Each row comes from the steps of one walk. Every step used is in the known rows, and no mark comes twice. Write the walk behind each row, first mark first.
Known rows:
gozopim -> finet -> mupa: [ -1  -9   8  -3  11   8  -7   7   0 -11  -5   9   6  16   7  -2  13  -1
  -6   7  -3 -18   2  -4  -4  10  -7  -7  -6   2  -4  -8  -1   9   5   3
   3   2 -22]
melumaz -> mupa -> finet -> gozopim: [-29 -13 -11  -2  12   3 -15   3   6  -7 -15   9  19  -7   1  -9  19  -1
 -17   8   0 -14   7   1  -6  14   1 -11  -2   3  -4 -22  -9   7  10   4
   4   2 -15]
seliri -> buzane -> zovo -> nanokor -> ropo: [-19 -12 -14   0  10  18 -14  11  -2   1  -8   4  17  -1  12   5   6  -4
  -4  -5  -6   7  16  -6 -14   6 -12 -13  -8  10  -2 -17 -11  16   6   9
   3  20  -1]
melumaz -> mupa -> finet -> gozopim -> nanokor -> ropo: [-40 -12 -28 -11  15   9 -16   3  10  -1 -17  24  23  -7   1  -3  20  -6
 -13  15  -4  -2  10   8 -11   7  12 -14  -3   7  -1 -33  -8  11   9  11
   2   7 -20]
buzane -> seliri -> lozoto: [ -6 -14   3  -2   8  19 -13  16   1  -8   0  13   8   7   4  -2   9   0
 -11   2  -3  -8  16  -5   1   9 -12 -11 -11   4  -6 -18 -16  12   9   4
  10  11 -18]
mupa -> finet: [-24 -13  -5   3   8   1  -8   4   2  -4  -4  14  12 -14   0  -4  15  -4
  -8  12   0  -1   3  -6  -9  15  -1  -9  -3   5   1 -20  -7   8   4   4
   1   4 -14]
seliri -> lozoto -> nupa: [-15 -15   1   1   3  14  -8   8   2 -12  -4  15  11  10  -3  -5   5   6
 -14   3  -5 -11   9  -5  -3  13  -4 -11  -5   0   4  -9 -19  16  12  -1
  19   4 -17]
zovo -> buzane -> ropo -> nanokor -> gozopim -> finet -> mupa: [ -5  -7   0  -9  15  18  -3   3   1 -10  -9  10  18 -24   5   0  13  -6
 -10  11  -3   3  -2  -9  -9  -4 -12 -17  -2   5  -3 -15  -1  23  -5   6
   2   5 -19]
gozan -> melumaz -> mupa -> finet -> gozopim -> nanokor -> ropo: [-35 -14 -31  -8  12   2 -15   4   9   0 -25  25  23  -9   0  -5  26  -5
 -14   9  -3   3   7   7  -8   8   9 -16  -2   9   0 -30 -21  10   9  11
   7  11 -19]
buzane -> zovo -> nanokor -> gozopim -> finet -> mupa -> melumaz: [  1  -7  -1  -1  15  -3  -4   6   4 -11 -12  11   5  13  11  -7  13  -3
  -6  14  -4 -30   1   4  -8  14 -17 -11  -1   8  -5 -25 -15  16   8   7
   7  11 -15]
finet -> mupa -> melumaz -> gozan: [  0 -14   3  -1  10  -3 -14  16   0  -9  -4  10   3  11   2 -11   8   1
 -14  10   3   1   5   3  -6  15 -15 -10   2   1   4  -9 -12  10  18   8
  13  11 -26]
gozopim -> nanokor -> ropo -> buzane -> seliri: [-23 -15 -21 -11   6  26 -18  18   0   2  -9  24  13 -10   8   0  12 -11
   2  16  -8  15  14  -5  -7  -3  -2 -16 -14   9   0 -25 -13  23   0  15
   0  19 -12]
finet -> gozopim -> nanokor -> zovo -> buzane -> seliri: [-29 -13 -14  -2   9  27 -12   9   2 -17 -12  17  20   1  10  11  10  -7
  -3  12  -2  -2  14   1 -11  11 -13  -8 -18   9 -16 -24  -1  11  -5  12
  15  16 -22]
melumaz -> mupa -> finet -> gozopim -> nanokor -> zovo -> buzane: [-42 -15 -16  -3   8  16 -12  -2   8 -18 -15  16  29 -11   5   4  11  -3
 -16  15   1  -1   1   5 -16  18  -5 -11  -8   6 -10 -27  -4   9   1   8
   6   9 -19]
seliri -> buzane: [-19 -13   3   4   7  20 -12   9  -2  -5  -4   9   9  -9   6   2   8  -2
  -4   0  -1   2  14 -11  -7  13  -6 -14  -5   4   0  -4  -4  11   9   6
  -3   9 -10]
buzane -> seliri -> lozoto -> nupa: [-14 -15   0   1   4  20 -10  13   0  -9  -4  14  10  12  -1  -3  11   1
 -14   2  -7 -10  13  -5   2   9 -11  -9 -13   1  -3 -16 -19  16  10   0
  21   9 -16]
melumaz -> gozan: [ -8 -17  -7   0   8   8 -16  10   0  -7  -5  10   4  -6   2  -8   6   2
 -15   0  -2   2  10  -6  -3  11  -5 -10  -3  -2   2 -13 -13   9   9   9
   8   9 -16]
finet -> gozopim -> nanokor -> zovo -> buzane: [-30 -12 -15  -1   9  19 -10   4   4 -20 -12  16  21  -1   7  10   5  -3
  -4  13  -1  -3  11   1 -17  15  -6  -8 -10   8 -10 -19  -4  10  -2  11
  11  11 -23]
lozoto -> seliri: [ -9 -14  -8  -2   7  15 -14   7  -3  -9  -5   9  10   1   2  -3  11   1
 -12  10  -3 -20   9 -10  -8  14  -4 -10  -4   7  -2 -11 -13  13   6   5
   4   5 -17]
seliri -> buzane -> zovo -> nanokor: [-16 -13  -3   5   9  13 -13  13  -3  -7  -8   0  13  -1  12   4   2  -2
  -7  -3  -5 -11  13  -8  -9  11 -16 -15  -8   8  -4 -13 -10  14   2   5
   4  16   3]
mupa -> finet -> gozopim -> nanokor -> ropo: [-39 -11 -26  -8  15  10 -10   4   6  -1 -17  28  21  -8  -2   0  19  -9
  -5  18  -5   0  10   4 -14   6  14 -10  -3  10  -1 -33  -5   9   4  12
   5   5 -25]
buzane -> ropo -> nanokor: [-12 -11  -8  -6   9   9 -16  10   0  -5  -8   8  11 -13   2  -3   5  -6
  -7   8  -2  12  10 -12  -9   0   1 -20  -6   5   4 -20 -11  24  -7   5
   7  13 -11]
nanokor -> ropo: [-15 -12 -13  -4   9  11 -12   6   2   3  -4  14  10  -2   4   1  12  -2
  -2   5  -1  13  16  -5 -11   9   1  -9  -5   5   2 -17 -12  12   9  10
   2  12 -17]
lozoto -> seliri -> buzane -> zovo -> nanokor: [-13 -14 -10   3   8  21 -15  12  -7 -11  -9  -1  17   4  10   2   4  -1
 -14   1  -7 -27  10 -11 -10  12 -16 -13  -6  11  -6 -12 -13  18   3   5
   5  13   1]
gozan -> melumaz -> mupa -> finet: [-19 -17  -8   3   4  -8 -13   4   5  -2 -12  12  14 -14   2  -9  21   0
 -18   3   2   2   0  -3  -2  17  -4 -16  -2   2   1 -18 -24   8   8   3
   4  11  -9]
buzane -> zovo -> nanokor -> gozopim -> finet: [ -5  -9 -11   1  13   8  -6  -1   3  -9 -14  10   5  -4  11  -4  12  -1
  -7   5  -9 -30   7  -3  -4  11 -10 -11  -7   6  -7 -29 -16  15  -2   8
   1   9  -5]
zovo -> buzane -> seliri -> lozoto -> nupa: [-12 -16   2   3   2  25  -7  12  -2 -12   1  11  18  -4   0   2   9   3
 -18   1  -3  -3   7  -5   1  11 -20 -10 -12   1  -5 -12 -14  16   7   1
  22   9 -15]
gozopim -> nanokor -> ropo: [-22 -12 -20  -8  10  13 -13   7   5   1  -5  24  10  -4   3   5  10  -6
  -1  13  -4   9  13  -1 -12   6   6 -13  -6   6   3 -26 -11  15   4  13
   1  13 -19]
zovo -> nanokor -> gozopim -> finet -> mupa -> melumaz: [ -2  -6   1   0  15   2  -1  11   3  -9  -7   7   6   6   8  -6   9  -5
  -7  14  -1 -15  -2   6  -6  15 -15 -11   2   7  -2 -24  -8  11  13   6
   1   5 -21]
zovo -> buzane: [-10 -13   0   2   7   9  -8   7  -1  -8   2   7  13 -20   5   3   7   1
  -8   5   3   4   6  -7  -8  15 -13 -10  -4   3  -3 -11  -5  10   3   7
   3   9 -13]
nanokor -> zovo -> buzane -> ropo: [-23 -16  -6  -3   3  16  -9  -2   0 -10  -4  11  21 -14   9   4   4  -4
  -4   3   4  27   6 -10 -17  12 -19 -10 -12   6  -3 -12 -10  16   0   6
   6  16 -16]
gozopim -> finet -> mupa -> melumaz: [  4  -8  12  -2   9   0  -7   7   2 -12  -6  12   3  18   7  -6  13  -1
  -7  14   2 -16  -1  -1  -4  16 -10 -10  -3   4  -1 -12  -4  11  13   4
   5   4 -27]

Which walk is each row?
[  3 -12   2  -3  14   6  -7   4   4 -11 -11  18  -1   0   3 -15  16   1
 -15  12  -2 -11   2   2  -2  12  -9 -10   3  -1   1 -15 -11  10  19  10
   5   5 -30]
nanokor -> gozopim -> finet -> mupa -> melumaz -> gozan
[ -1  -7   6  -2  13   4  -2   3   5  -8  -9  19   1   4   6  -7  18  -3
  -4  17   0 -18   3   0  -4  14  -8 -11   1   4  -1 -17  -9  12  16   8
   0   4 -28]
nanokor -> gozopim -> finet -> mupa -> melumaz
[  5  -9   3  -3  14   7  -9   8   3 -13 -13  12   0   0   1 -14  13  -1
 -20  16  -3  -9   0  -1  -3   7  -1 -15   4   1   2 -23  -9  17  10  10
  10   6 -26]
ropo -> nanokor -> gozopim -> finet -> mupa -> melumaz -> gozan
[ -8 -12 -10   2  11  29  -8  -2  -4 -13 -16   7  13  -6  11  -2  15  -1
 -15   3 -12 -41   7 -11  -7  11 -12 -14  -5  10 -10 -18 -10  18   3   7
  -4   6  -4]
lozoto -> seliri -> buzane -> zovo -> nanokor -> gozopim -> finet
[-17 -17   0  -1  -1  26 -13  18  -4 -11  -9  15  13   2   2 -10   7   0
 -12   5  -9  -5  10 -10   3   5 -13 -15 -15   2   0 -10 -24  23   9   1
  17   9 -10]
ropo -> buzane -> seliri -> lozoto -> nupa
[-24 -15  -6   0   7   2 -13   2   6  -3  -5  10  14 -12   2  -6  15  -1
 -17  10   0  -1   1  -3  -6  15  -1 -13  -2   1   0 -22 -11   9   8   3
  -2   6  -9]
melumaz -> mupa -> finet
[-40 -16 -20  -2   6   2 -15  -1   8 -13 -28  21  22   2   5  -4  20  -4
 -12  10  -1  -4   4   5 -11  18   2 -14  -7   8  -6 -27 -22   9   4   7
  12  13 -19]
gozan -> melumaz -> mupa -> finet -> gozopim -> nanokor -> zovo
[-46 -14 -18  -4   9  11 -16  -2  10 -14 -20  20  22   3   5  -1  13  -4
 -13  16  -3  -8   6   6 -15  16   5 -10  -7   6  -6 -30  -9  10   2   8
   7   8 -21]
melumaz -> mupa -> finet -> gozopim -> nanokor -> zovo
[-47 -15 -20  -7   9  15  -8  -3   4 -15 -18  25  31 -21   3   3  12 -10
  -6  16   0  13   3  -1 -21   9  -6 -10 -11  11  -6 -27  -2  13  -6   7
   8   9 -24]
mupa -> finet -> gozopim -> nanokor -> zovo -> buzane -> ropo
[ -6 -11 -11  -2   8  14  -9   5  -1 -11 -16  12   9 -14  14 -11  10  -2
  -5   6 -10 -25   4  -8  -3   6 -12 -16  -8   7  -3 -24 -21  22  -3  10
  -4  10   1]
ropo -> buzane -> zovo -> nanokor -> gozopim -> finet
[ -6 -16  -7   1   3  -4 -17   8   4  -4 -11   7   8  -3   6  -6  15   3
 -14  -2   1  -1   8  -4   1  16  -9 -17  -4   1   0 -10 -29  10  10   5
   6  16  -9]
gozan -> melumaz -> mupa
[  3  -5   6  -2  14   4  -6   7   4 -11 -11  13   3   4   4  -6  14  -4
  -9  21  -2 -13   1  -3  -6   8   0 -16   2   4   0 -23  -7  19   7   8
   4   5 -25]
ropo -> nanokor -> gozopim -> finet -> mupa -> melumaz
[-16 -12  -1   4   4  24 -13  10  -2 -13  -2   1  16  -5  10  10   5  -6
  -9   8   0  17   9 -10 -12   8 -14 -10 -15   6 -12 -23  -5  18 -10   8
  15  20 -12]
ropo -> nanokor -> zovo -> buzane -> seliri
[-18 -13 -19  -6   7  22 -16  25  -4   3  -5   4  18  -8  12  -3   5 -10
  -1   4  -5  20  12  -3  -7   1 -15 -13 -14  11  -3 -25 -13  18   3  11
   1  19  -3]
zovo -> nanokor -> ropo -> buzane -> seliri
[-36 -13 -18  -6  13   5 -15   5   9 -10 -17  20  19  -7   0  -4  16  -4
 -17  16  -3 -19   6   6  -6  11   7 -15  -3   4  -3 -29  -7  10   4   7
   3   3 -17]
melumaz -> mupa -> finet -> gozopim -> nanokor
[-19 -12   0  -2   7  22 -16  11  -3  -5 -10   6  15 -20   4   0   5  -7
  -8   2  -2  17  14 -15 -10  -1  -2 -23  -6   6   4 -11  -4  23  -2   5
   2  12  -7]
seliri -> buzane -> ropo -> nanokor
[-25 -14  -7  -5   8  33 -11  12   3 -21 -10  21  23   8   6   8   6  -3
 -10   9  -3  -6  16   3 -10  11 -13  -8 -16   9 -15 -25  -9  10   2   9
  19  13 -29]
finet -> gozopim -> nanokor -> zovo -> buzane -> seliri -> lozoto
[-19 -14   2   5  -1  33 -10  10  -1 -19  -4   6  22   7   1   7   2   0
 -20   6  -5   9   7  -8  -8   9 -13 -11 -15   4  -8 -20 -13  23  -3   1
  31  15 -15]
ropo -> nanokor -> zovo -> buzane -> seliri -> lozoto -> nupa
[-13  -9  -7   1  12  10 -10   7   3  -5  -8  11   6 -17   1  -1  10  -4
  -6  13  -5  -2  13  -9  -8   5   6 -17   0   3   1 -24 -14  19  -2  10
   4  10 -13]
ropo -> nanokor -> gozopim
[-40 -14 -29 -14  10  15 -18   8   6  -3 -21  24  27 -17   3 -10  18  -7
 -11  16  -6   5   7   2 -11   2  10 -18  -5   7   2 -29 -14  17   8  13
  -3   7 -15]
melumaz -> mupa -> finet -> gozopim -> nanokor -> ropo -> buzane
[ -8 -16   3  -5   3  25 -15  22  -3 -10  -5  15  12  -2   7 -10   7  -1
  -8   5  -4  -3  13 -10   1   5 -12 -15 -13   6  -2 -14 -20  18   9   6
   6  12 -13]
ropo -> buzane -> seliri -> lozoto
[-34 -12 -17  -3  14   6 -10   6   4 -10 -15  24  16  -9  -2  -1  17  -7
  -7  18  -4 -18   8   3  -9  11   9 -12  -4   8  -2 -29  -3   7   0   8
   5   1 -21]
mupa -> finet -> gozopim -> nanokor
[-28 -12 -10   0  14   1  -9   6   1  -8 -14  14  16  -9  -1  -7  18  -4
  -8  10  -1 -12   9  -2  -9  14   4  -9  -3   7  -3 -22  -4   5   5   5
   7   0 -20]
mupa -> finet -> gozopim
[-21 -14 -23 -11   6  13 -19   7   2  -2 -14  27  13  -3   9  -2  11  -4
   2  14 -10   2  12  -8 -13  -1   2 -16 -11   8   4 -22 -23  26  -3  15
   2  20  -7]
gozopim -> nanokor -> ropo -> buzane -> zovo
[-24 -11 -16  -5  13  10 -14   9   4 -12 -15  20  10   2   3   2  10  -3
  -5  13  -4 -19  16   1  -8  10   4 -13  -6   6  -3 -22  -7  10   1  11
   9   6 -21]
finet -> gozopim -> nanokor
[-32 -12 -15  -3   9  17 -14   4   5 -16 -18  20  14  14   6   5   7  -4
   0  13  -4  -8  17   1 -15  14   3  -8 -11   8  -7 -23 -10  10   0  11
  11  11 -25]
finet -> gozopim -> nanokor -> zovo
[ -8  -8  -8  -7  12  16  -9  -3   4  -6 -16  16   7 -22   3  -7  15  -6
  -8   9  -6  -3   7 -12  -5  -2   5 -20  -4   4   1 -27 -10  24  -5   8
  -2   6 -14]
buzane -> ropo -> nanokor -> gozopim -> finet
[-23 -15 -13   1  10  -7 -13   5   5  -6 -23  10  18 -10   1 -12  25   0
 -18   2   1 -10   6   1  -2  16  -2 -15  -2   5  -3 -18 -22   5  10   4
  10   7 -15]
gozan -> melumaz -> mupa -> finet -> gozopim
[-14 -10  -2  -4  11  29  -9  -2   1  -6 -16  14  11 -30   6  -4  14  -8
  -9   3  -6   4  10 -16  -6  -3   2 -23  -5   5   1 -17  -3  24  -2   7
  -8   6 -11]
seliri -> buzane -> ropo -> nanokor -> gozopim -> finet
[-20 -15 -14  -5   2  31 -13  25  -4  -3  -7   9  23   4   4  -8   3  -4
 -12   1 -10  12   9  -3  -3   2 -15 -14 -13   7   1 -21 -23  23  10   4
  18  14  -6]
zovo -> nanokor -> ropo -> buzane -> seliri -> lozoto -> nupa
[-21 -15  -1  -2   7  20 -13   6  -2  -2  -8  11  14 -20   6  -1   8  -5
  -3  -2   0  14  15 -13  -9   5  -9 -18  -7   5   3  -4  -5  17   8   5
  -5  10 -11]
seliri -> buzane -> ropo
[-18 -14 -15   3  12  24 -11   7  -5  -8 -12   5  16 -11   9   1  10  -3
 -11   5  -9 -28  14 -10 -12  11 -14 -14  -2  11  -7 -16 -16  19   5   8
   1  12  -2]
lozoto -> seliri -> buzane -> zovo -> nanokor -> gozopim
[-16 -10 -18  -3  11  11 -12  14   0   2  -2   3  16  -2   5   2   3  -5
  -4   2  -2  16  11   1 -12  10  -6  -9  -3   8   1 -26 -10  11   7   8
   4  13 -11]
zovo -> nanokor -> ropo
[-26 -13  -8   0   3  18  -8   2   3 -14  -3  17  17  -7   8  12   1  -3
  -4  13   0  10   5  -4 -15  16  -9  -9 -10   6  -6 -20  -6  13  -3  10
   7  15 -18]
gozopim -> nanokor -> zovo -> buzane
[-13 -14 -12 -10   6  30 -15  28  -3  -2  -2   7  22   0   8  -8   2  -5
  -7   0  -6  16  12  -3  -5   1 -16 -14 -12  10  -1 -25 -21  18  11   8
   6  16 -10]
zovo -> nanokor -> ropo -> buzane -> seliri -> lozoto
[ -5  -8   2  -3  15  12  -2   2   3  -7  -9  16   5   1   7  -3  18  -2
  -2  10  -6 -20   5  -3  -5   8  -6  -8  -2   3  -4 -12  -6  11   8   6
  -2   1 -24]
nanokor -> gozopim -> finet -> mupa
[-11 -14 -10  -1   5   5 -17  17  -4 -11 -10   3  13  -6  13  -7   1  -2
  -4   5  -6 -11   7  -8  -8   8 -17 -16 -10   7   0 -16 -22  21  -4   7
   5  16   5]
ropo -> buzane -> zovo -> nanokor
